Each row comes from the steps of one path. Every step used is in the known rows, and no mark comes twice. Write the path behind each row, first mark first.
Known rows:
S, V: +1.76,-2.26,-0.49,-1.61,+1.00,-0.13,+0.52,-0.74,-2.96,+2.31,-2.08,+0.87,+2.07,+3.15,-0.98,-2.71,-0.24,-2.58,-2.61,-2.33,+0.02,+0.35,-0.67,+0.53,+1.10,-0.65,+0.47,+1.38,-2.20
P, S, V, K, Z, Y: +3.51,-3.07,-1.68,-3.87,+2.98,+1.11,+1.38,-0.40,-0.64,+3.37,-2.34,-2.88,+1.31,-0.05,-1.96,+0.56,-0.12,-2.71,-2.62,+0.54,-0.33,+0.65,+1.07,-2.93,-0.72,+1.04,+0.96,+5.18,-3.50
S, V, K, Z, Y: +3.89,-2.26,-1.67,-2.24,+2.63,+0.49,+1.82,+0.05,-1.65,+2.08,-3.80,-1.75,+1.35,+1.28,-1.25,+0.20,-0.02,-1.74,-2.88,-0.40,-0.10,+0.20,+1.53,-1.80,-1.04,-0.24,+2.75,+4.30,-3.60
P, Y, V: +2.89,-1.30,+0.50,-1.61,+1.98,+0.49,-1.50,-0.61,+1.43,+2.21,+0.20,-1.08,+3.02,-1.36,+1.60,-2.80,-1.37,-2.80,-2.12,+1.10,+1.84,-1.56,-3.84,-0.66,+2.43,+0.62,+1.40,+2.71,-0.61
L, E, V: +1.62,-2.04,-2.34,+0.65,+0.70,-1.56,+0.10,-0.50,-0.33,+2.74,+0.20,+1.15,+1.20,+0.41,-1.15,+0.49,-0.41,+0.14,-1.60,-3.07,+1.00,+1.26,+0.77,+0.69,+1.20,-0.08,+2.26,+2.93,+2.21
H, V, K, Z, Y: +4.41,-0.27,-1.31,+0.22,+1.53,+1.27,+1.84,+0.56,-1.17,+3.00,-2.55,-0.13,+2.00,+1.51,-1.02,+0.95,-0.29,-1.03,-2.03,+0.10,+0.31,+1.14,+2.01,-2.77,-1.49,+0.43,+3.40,+4.50,-1.55
V, H: -0.71,-2.48,+0.50,+0.10,-0.25,-0.73,+1.63,+0.55,-0.79,-1.95,-0.28,-0.33,-1.92,+1.10,-0.02,-2.88,-1.87,+1.82,-2.35,-0.51,+2.11,+3.02,+0.75,-2.49,+1.34,+1.62,-0.20,+0.94,+1.36
H, V, K, Z, Y, L: +7.69,-0.02,+0.13,-0.27,+1.64,+1.47,+0.81,-0.51,-1.49,+3.66,-0.36,+0.27,+3.00,+1.22,+0.42,+1.15,-1.94,-0.23,-4.36,-1.83,+0.45,-0.13,+1.84,-1.78,+0.02,+1.71,+3.70,+3.15,-1.16
V, Y, L: +3.11,-3.10,+1.79,+0.92,-0.70,-0.94,-1.02,-2.57,-1.05,+0.49,+1.46,+0.10,+1.88,-0.97,+0.30,-0.58,-4.29,+0.66,-3.97,-0.87,+2.64,-1.86,+0.19,-0.49,+2.30,+3.45,+0.98,+1.09,+0.13
E, V, K, Z: +4.50,-2.46,-1.39,+0.88,+0.68,-0.44,+0.44,+1.99,+1.33,+0.87,-2.99,+0.70,+0.56,+0.80,-1.38,-1.13,-1.66,-1.11,-3.60,-0.48,+0.66,+2.96,+2.71,-3.30,-1.48,-0.03,+1.13,+3.93,+1.61
L, Y, Z, K: +1.15,-1.52,+1.63,-0.12,+0.03,+3.45,-0.81,-0.78,+1.12,+2.07,+1.18,-1.25,-0.74,-0.07,+0.97,+1.69,-0.17,+0.72,-1.93,+0.60,+0.72,-1.38,+0.69,-0.83,+0.85,+1.19,-0.34,+3.25,-2.62
E, V, K, Z, Y, L, H: +4.26,-3.29,+0.46,-1.41,+4.04,+1.06,+0.45,-0.28,+1.04,+2.33,-2.01,-1.25,+1.62,-0.65,+1.43,+2.50,-1.26,+3.63,-3.18,-5.02,-0.20,-0.27,+3.25,-1.86,+1.28,+3.45,+3.96,+3.36,+0.21
Z, K, V, E: +3.28,-1.05,-1.10,+1.62,+0.12,-0.93,+3.90,-2.03,-2.32,+0.33,+0.50,+0.36,+2.37,+0.59,-1.68,-0.71,-0.26,-1.87,-2.19,+0.21,+1.69,+0.51,+1.23,-0.19,-1.16,-1.19,+2.63,+1.39,+1.14
P, Y, L, E, V: +3.43,-2.07,-1.51,-0.86,+0.21,-1.41,-0.91,-1.73,+0.63,+4.06,+2.83,+0.22,+2.67,-1.32,+0.09,+0.46,-2.17,+0.23,-2.60,-1.81,+2.04,-0.21,+0.35,+1.27,+2.32,+0.38,+3.07,+3.41,+2.06
L, H, V, K, Z, Y: +2.15,-1.56,-0.99,-0.22,+2.21,+1.47,+1.76,+0.09,-0.97,+2.31,-3.40,-0.14,+1.80,+1.07,+0.02,+1.77,+0.35,+1.37,-0.85,-2.08,-0.32,+1.08,+2.89,-2.64,-1.03,+1.55,+4.25,+4.28,-1.12
S, V, K, Z, Y, L: +7.12,-1.88,-0.24,-2.74,+2.68,+0.60,+0.86,-1.03,-1.92,+2.83,-1.56,-1.39,+2.26,+0.83,+0.07,+0.45,-1.58,-0.78,-5.18,-2.34,-0.07,-1.00,+1.33,-1.04,+0.57,+1.19,+3.08,+2.68,-3.11
E, V, H: +0.75,-3.15,-0.16,+0.69,+1.24,-1.59,+1.68,+1.61,+0.56,-0.36,-1.38,-0.19,-1.29,+2.00,+0.11,-2.14,-1.54,+1.49,-3.26,-2.23,+3.04,+3.24,+0.97,-2.32,+1.79,+1.30,+1.16,+2.63,+2.52
K, Z: +3.35,-1.33,-1.67,+0.43,+0.41,+0.62,+0.17,+0.12,+1.84,+1.72,+0.14,+1.55,+0.62,-0.39,-0.78,-2.70,-1.90,-1.43,-1.52,+1.40,-1.14,+2.47,-0.37,-2.55,-0.87,+0.21,+1.06,+3.17,-0.64
Y, L, H, V, S: +3.31,-2.09,+0.74,+1.26,+0.68,-0.35,-1.96,-0.26,-1.41,+1.60,-0.67,+0.08,+0.83,+0.52,+0.19,+1.02,+0.08,-0.22,-3.45,-5.63,+1.07,+0.62,+2.24,-1.98,+2.22,+2.90,+1.44,-0.13,+1.10
V, E: +1.10,-1.16,-0.35,+1.85,-1.11,-2.00,+1.87,-0.82,-1.47,-0.25,+0.82,+0.42,-0.57,-0.43,-0.81,-1.35,-1.86,-1.41,-1.92,+0.51,+0.90,+1.01,-1.02,-0.09,+0.99,+0.63,+0.34,+1.25,+2.88
L, Y, Z, K, V: +3.21,-1.86,-0.06,-0.39,+1.89,+2.25,+0.41,-0.84,-0.12,+2.08,+1.29,+0.77,+1.56,+1.41,+0.67,+0.07,+0.58,-0.03,-2.44,-0.17,+2.06,-1.16,+1.88,-1.11,-1.57,+0.38,+1.80,+3.69,-2.63
H, V, Y, Z: +0.99,-1.85,+1.26,+2.41,-1.14,-0.71,-1.34,-0.30,-2.01,+1.86,-0.38,+1.80,-0.57,+1.38,+0.46,-1.39,-1.67,-0.80,-3.59,+1.37,+2.83,-0.45,-0.72,-1.41,+0.09,+2.49,+1.08,+5.17,+0.69
Z, K, V: +3.57,-1.22,-0.41,-0.27,+1.58,+2.24,+2.43,-1.60,-1.32,+1.87,-0.14,+0.82,+4.02,+1.89,-1.76,-1.03,+0.18,-0.96,-1.93,-0.65,+0.93,+0.46,+2.11,-1.35,-1.54,-1.25,+1.94,+1.57,-1.89
H, V: +2.63,+0.29,+0.15,+1.77,-0.48,+1.13,+0.57,-0.02,-2.52,+3.34,-0.41,+3.16,+2.88,+3.59,-0.57,-1.98,-0.57,-1.55,-1.49,-1.82,+0.77,+1.38,-0.12,-0.62,+0.47,+0.28,+1.68,+1.88,+0.61
E, L, H, V, K, Z, Y: +4.32,-1.39,-0.23,-0.29,+1.86,+2.52,+1.85,-0.24,+0.44,+3.66,-2.04,-0.57,+2.42,+1.64,-0.70,+2.73,+0.07,+2.92,-1.13,-2.48,-0.12,+0.61,+3.31,-2.28,-0.47,+1.24,+4.43,+4.02,-0.20
H, V, K, Z, Y, L, E: +5.73,-0.24,-2.12,-0.35,+0.03,-0.48,+0.52,-2.23,-3.40,+2.98,+0.60,+0.60,+2.45,+0.07,-0.47,+2.61,-0.85,+0.87,-2.93,-2.82,+0.33,-0.02,+2.67,-0.05,+0.00,+0.82,+5.25,+2.68,+0.09

Write each row's path:
+3.80,-0.98,-0.02,+1.67,+1.13,-2.48,+0.55,-0.93,-1.36,-0.16,-0.07,-0.05,+0.79,-0.53,+1.26,-1.84,-1.21,-2.81,-3.23,-1.16,+1.36,-0.97,-3.72,+0.34,+2.45,+1.02,+2.01,+0.61,+2.68 => Y, V, E
+5.00,-0.92,-2.51,-1.32,+1.38,-0.07,+0.15,-3.04,-0.50,+3.20,+2.98,-0.47,+1.54,-2.26,+0.16,+1.99,-1.47,+1.18,-1.92,-1.23,-0.91,-0.51,+0.25,+0.42,+0.98,+1.27,+4.60,+2.91,-1.21 => K, Z, Y, L, E
+5.11,+0.22,+0.52,+3.08,-2.06,-0.49,+2.08,-1.28,-1.01,+3.50,+2.24,+1.65,+2.16,+2.72,-1.54,-0.01,-1.48,-0.15,-2.27,-1.28,+1.59,+0.54,-0.37,+0.59,+1.53,-0.19,+2.35,+0.96,+4.49 => H, V, E, L
+3.50,-2.32,-2.93,+0.79,-0.12,-1.72,+0.22,+0.75,+0.01,+0.66,-1.98,+0.95,+0.35,-0.09,-1.86,+0.11,-1.00,-0.17,-2.75,-1.35,+0.55,+2.79,+3.34,-2.13,-1.50,-0.60,+2.47,+3.70,+2.22 => L, E, V, K, Z
+3.08,-2.90,+0.96,-1.90,+2.78,+1.73,+0.59,-1.11,+0.00,+1.00,-1.19,-1.30,+1.07,-1.40,+1.38,+2.00,-1.56,+3.80,-2.49,-3.67,-1.04,-0.24,+3.02,-1.99,+1.00,+3.66,+2.99,+2.15,-0.88 => V, K, Z, Y, L, H
+2.27,-2.47,+0.96,+0.64,+0.65,-0.13,+0.61,+1.90,-1.06,+0.22,-3.16,-0.02,+0.79,+2.13,-1.38,-0.07,-1.36,-0.18,-3.97,-2.30,+2.07,+1.53,+3.20,-2.10,+0.24,+0.72,-0.76,+2.16,+2.30 => E, V, K
+1.21,-3.65,+0.81,+1.74,+0.77,-1.45,-1.64,+0.71,+0.86,+1.48,-0.57,+0.09,-1.58,-0.26,+0.47,-0.72,-2.15,-0.13,-4.42,+1.11,+3.20,-0.44,-0.44,-1.60,+0.70,+2.55,+0.46,+6.35,+1.16 => E, V, Y, Z
+0.48,-2.14,+0.11,+3.33,-1.88,-1.48,+0.03,-1.69,-2.61,+1.80,-1.25,+2.01,+2.88,+1.86,-1.02,-1.02,-2.23,-1.10,-1.65,-0.37,+3.75,-0.43,+0.24,-0.56,+0.51,+1.53,+2.24,+2.72,+0.57 => H, V, Y
+5.76,-2.02,+1.08,+0.06,+2.35,+1.00,-2.46,-0.93,+2.43,+2.63,+1.79,-0.30,+3.09,+1.18,+2.31,+0.51,-1.03,+0.46,-2.01,-3.68,+2.76,-3.51,-2.20,+0.58,+3.37,+1.92,+1.99,+0.31,-0.43 => E, L, Y, V
+0.65,-2.66,+1.95,-0.48,+0.80,+2.49,+0.41,-1.23,+1.58,+1.94,+0.96,+0.31,+1.45,+0.79,-0.21,+0.60,-0.92,+4.65,-0.41,-3.80,-0.68,+0.28,+1.54,-0.64,+2.26,+2.08,+0.69,+0.55,+1.75 => E, L, H
+0.71,-3.10,-0.11,+1.35,-0.77,-0.01,-0.28,-2.10,-0.10,+1.95,-0.15,-1.72,-0.32,-1.36,-1.03,+2.80,-0.58,+0.88,-3.26,+0.42,+2.07,-1.07,+1.43,-0.05,+0.67,+0.55,+2.14,+5.04,+0.03 => L, E, V, Y, Z, K
+3.40,-3.14,+1.01,-0.07,+1.80,-0.62,-0.69,-0.21,+1.76,-0.43,+1.03,-1.38,+0.25,+1.44,+2.80,-0.73,-1.36,+2.51,-2.66,-3.59,+4.44,-1.29,-0.98,-0.95,+3.73,+2.37,+2.11,+0.07,+1.03 => E, L, Y, V, H
+3.71,-2.87,-0.90,+1.28,+1.93,-1.66,-1.45,+1.97,+1.77,+1.16,-1.45,-1.87,-0.84,-0.23,-1.75,+0.66,-0.08,-2.69,-4.04,-2.27,+2.51,+1.39,+1.17,-2.85,+1.22,+1.02,-0.68,+2.30,+0.97 => E, V, S
+3.59,-1.55,+1.97,-0.30,+1.47,+0.25,-0.71,+0.71,-2.16,-1.25,-3.25,-0.57,+1.34,+1.11,+0.60,-1.13,-0.91,-1.21,-4.57,-2.42,+1.63,-0.77,+0.36,-1.85,+1.33,+1.27,-0.39,+0.17,+0.95 => Y, V, K
+6.52,-1.73,-3.30,-0.52,+2.90,-1.01,+0.12,-1.53,+1.22,+4.88,+1.70,-0.16,+2.13,-1.08,+0.06,+2.21,-1.18,+0.60,-2.88,-2.85,+0.17,+0.05,+0.51,+0.27,+1.13,+0.90,+5.57,+4.57,+0.12 => K, Z, Y, L, E, V
+6.84,-1.27,+0.33,-1.55,+2.14,+1.59,+0.72,-0.66,-0.01,+1.87,+0.03,-1.45,+1.50,-0.74,+0.24,+1.19,-2.59,+0.71,-4.49,-0.63,+0.09,-0.36,+1.70,-2.10,+0.35,+2.24,+2.13,+2.78,-1.60 => V, K, Z, Y, L
+2.35,+0.33,-0.59,+3.40,-1.76,-2.13,+2.11,-0.85,-3.29,+1.70,+0.24,+2.55,+1.35,+2.15,-0.71,-1.48,-0.98,-2.48,-1.68,-0.77,+1.52,+1.36,-0.86,+0.51,+0.75,+0.10,+2.26,+1.51,+3.44 => H, V, E
+5.64,-1.76,-0.47,+0.19,+1.45,-0.08,-0.80,+0.96,+0.29,-0.52,-2.99,+0.12,+1.12,-0.05,+0.29,-2.20,-1.25,-2.16,-4.08,-0.46,+0.29,+0.80,+0.22,-3.11,-0.60,+0.48,+1.41,+1.91,+0.26 => Y, V, K, Z
+1.16,-3.25,+0.15,+0.03,+2.08,-1.56,-0.76,+0.18,+0.47,-1.78,-0.48,-0.82,-0.56,+0.98,+3.42,-1.92,-1.14,+0.92,-2.43,-3.19,+4.24,-0.67,-1.36,-1.31,+3.06,+2.63,+2.01,+0.49,+0.09 => L, Y, V, H
+3.30,-1.42,-1.01,-1.02,+2.03,+1.35,+1.64,+0.43,+0.33,+1.27,-2.07,-1.88,+0.46,-0.43,-1.14,+1.01,-0.99,-0.19,-2.17,+1.30,+0.01,+0.92,+1.89,-3.06,-1.24,+0.99,+1.80,+4.33,-1.97 => V, K, Z, Y
+4.30,-2.43,-0.95,+0.41,+1.60,+0.35,+0.54,-0.38,-0.34,+0.26,-0.84,-2.01,+1.32,-0.02,-2.89,+0.69,+1.13,-2.80,-3.65,-1.00,+2.26,+0.78,+3.17,-3.24,-1.06,-0.78,+0.26,+0.94,-1.68 => Z, K, V, S
+2.93,-0.80,+1.21,-0.21,+2.36,+2.13,+0.71,-1.82,-2.16,+4.57,-0.02,+1.45,+3.68,+2.13,+1.77,+1.53,-0.32,+2.65,-1.55,-5.64,-0.14,-0.79,+0.76,+0.33,+2.31,+3.19,+4.51,+1.85,-0.53 => Z, Y, L, H, V
+1.91,-3.69,-1.32,-0.51,-1.50,-3.39,-1.03,-4.45,-4.46,+1.29,+0.74,+0.37,+2.25,-0.47,-0.67,+0.29,-2.14,+0.13,-3.27,-3.34,+2.20,-2.23,+0.58,+2.44,+2.33,+1.13,+3.58,+0.72,-0.34 => S, V, Y, L, E
+0.57,-2.45,+2.09,+0.96,-1.06,+1.99,+0.02,-1.71,-0.02,+0.84,-0.27,-1.97,-0.59,-1.11,-0.66,+0.96,-1.34,+0.32,-3.40,+2.63,+1.52,-1.11,+0.63,-1.52,+0.47,+1.36,-0.14,+4.02,-1.61 => V, Y, Z, K
+0.47,-4.01,+0.69,-0.24,-0.05,-1.55,-1.44,-0.75,-2.35,+0.99,-1.62,+0.09,-1.25,+0.90,+0.08,-2.23,-1.39,-1.55,-4.38,+0.95,+2.31,-1.39,-1.15,-0.36,+0.66,+1.75,+0.38,+4.76,-1.55 => S, V, Y, Z
+2.68,-0.59,+0.41,+1.54,+0.83,-1.11,+2.31,-2.31,-3.02,+2.92,+0.55,+0.80,+2.10,+0.69,+1.60,+1.76,-0.71,+1.25,-1.54,-4.25,+0.77,-0.83,-0.18,+1.18,+2.30,+2.72,+5.19,+1.63,+2.13 => Z, Y, L, H, V, E
+7.07,-0.74,-0.47,-1.36,+2.93,+1.75,+0.36,-1.43,+1.36,+3.87,+1.93,-0.82,+2.01,-1.22,+0.85,+0.39,-2.55,+0.13,-3.27,-0.18,-0.76,-0.62,-0.65,-1.27,+0.98,+2.23,+3.19,+3.28,-2.44 => K, Z, Y, L
+0.92,-3.20,+1.45,-0.23,-0.55,+1.20,+0.10,-2.09,-1.80,+1.76,-1.93,-1.90,+0.35,+0.43,-0.88,+0.30,-0.48,-1.24,-4.09,+0.94,+1.39,-1.62,+0.18,-0.37,+0.85,+0.28,+0.79,+3.88,-3.01 => S, V, Y, Z, K
+4.40,-2.11,+0.08,+1.05,+0.40,-1.05,-0.34,-0.42,+1.14,+1.93,+4.10,+1.44,-1.00,+1.01,+1.50,+0.08,-0.94,+1.31,-2.84,+0.04,+3.29,-1.59,+0.20,-0.07,-0.04,+1.55,+1.64,+3.71,+1.77 => K, V, E, L, Y, Z
+5.00,-3.05,+1.07,+0.59,+0.33,+0.02,+0.73,-3.78,-1.86,+1.20,+1.19,+0.00,+4.58,-0.04,-0.67,+0.10,-2.79,+0.31,-4.34,-1.11,+3.47,-2.25,+2.17,-0.54,+0.26,+1.55,+2.97,+1.25,-1.38 => Z, K, V, Y, L
+2.05,-0.30,+1.39,+1.42,-1.52,+0.67,+0.75,+0.94,-4.24,+0.62,-2.91,+1.98,+1.99,+3.77,-1.50,-0.81,-0.72,-0.84,-3.09,-2.04,+1.69,+1.65,+2.95,-1.67,-0.29,+0.57,+0.10,+1.13,+1.77 => H, V, K
+2.41,-3.12,-2.67,+1.21,+0.80,-2.97,-1.79,+0.46,+0.40,+0.97,-0.40,-1.66,-1.12,-1.31,-2.28,+2.06,+0.58,-1.85,-3.21,-2.97,+2.39,+1.38,+1.94,-1.50,+1.22,+0.49,+0.65,+2.14,+1.82 => L, E, V, S
+2.58,-2.78,-1.48,-0.92,+2.38,-2.24,+1.88,-1.04,-0.72,+1.32,+0.99,-1.76,-0.50,+0.12,+0.86,+1.70,-1.32,+3.38,-3.56,-3.93,+3.07,+0.95,+1.49,-0.19,+2.75,+2.01,+4.37,+2.90,+1.73 => Z, Y, L, E, V, H
+3.08,-3.05,+0.79,-0.30,+1.03,+1.24,+1.67,-0.58,+1.04,+0.24,+2.19,-0.88,-0.60,+2.31,+0.69,+0.01,-0.19,+3.62,-3.28,-1.09,+4.27,+0.31,+3.28,-2.13,-0.10,+0.78,+2.26,+2.79,-0.13 => E, L, Y, Z, K, V, H
+1.92,-0.54,+2.24,-0.27,+0.18,+3.89,+0.37,-0.50,+0.29,+2.05,+0.49,-1.31,-0.70,+0.01,-0.42,+0.38,-0.25,+0.02,-3.31,+1.62,-1.01,+0.28,+0.08,-1.70,+0.32,+0.45,-0.99,+3.19,-1.48 => Y, Z, K
+1.64,-1.93,-1.03,+0.41,-0.50,-3.05,+2.09,-1.40,-3.75,+0.82,-1.22,+0.49,+0.50,+1.66,-1.00,-2.37,-0.73,-3.35,-2.73,-1.43,+0.81,+0.32,-1.41,+1.41,+1.50,-0.81,+1.48,+1.13,+1.04 => S, V, E
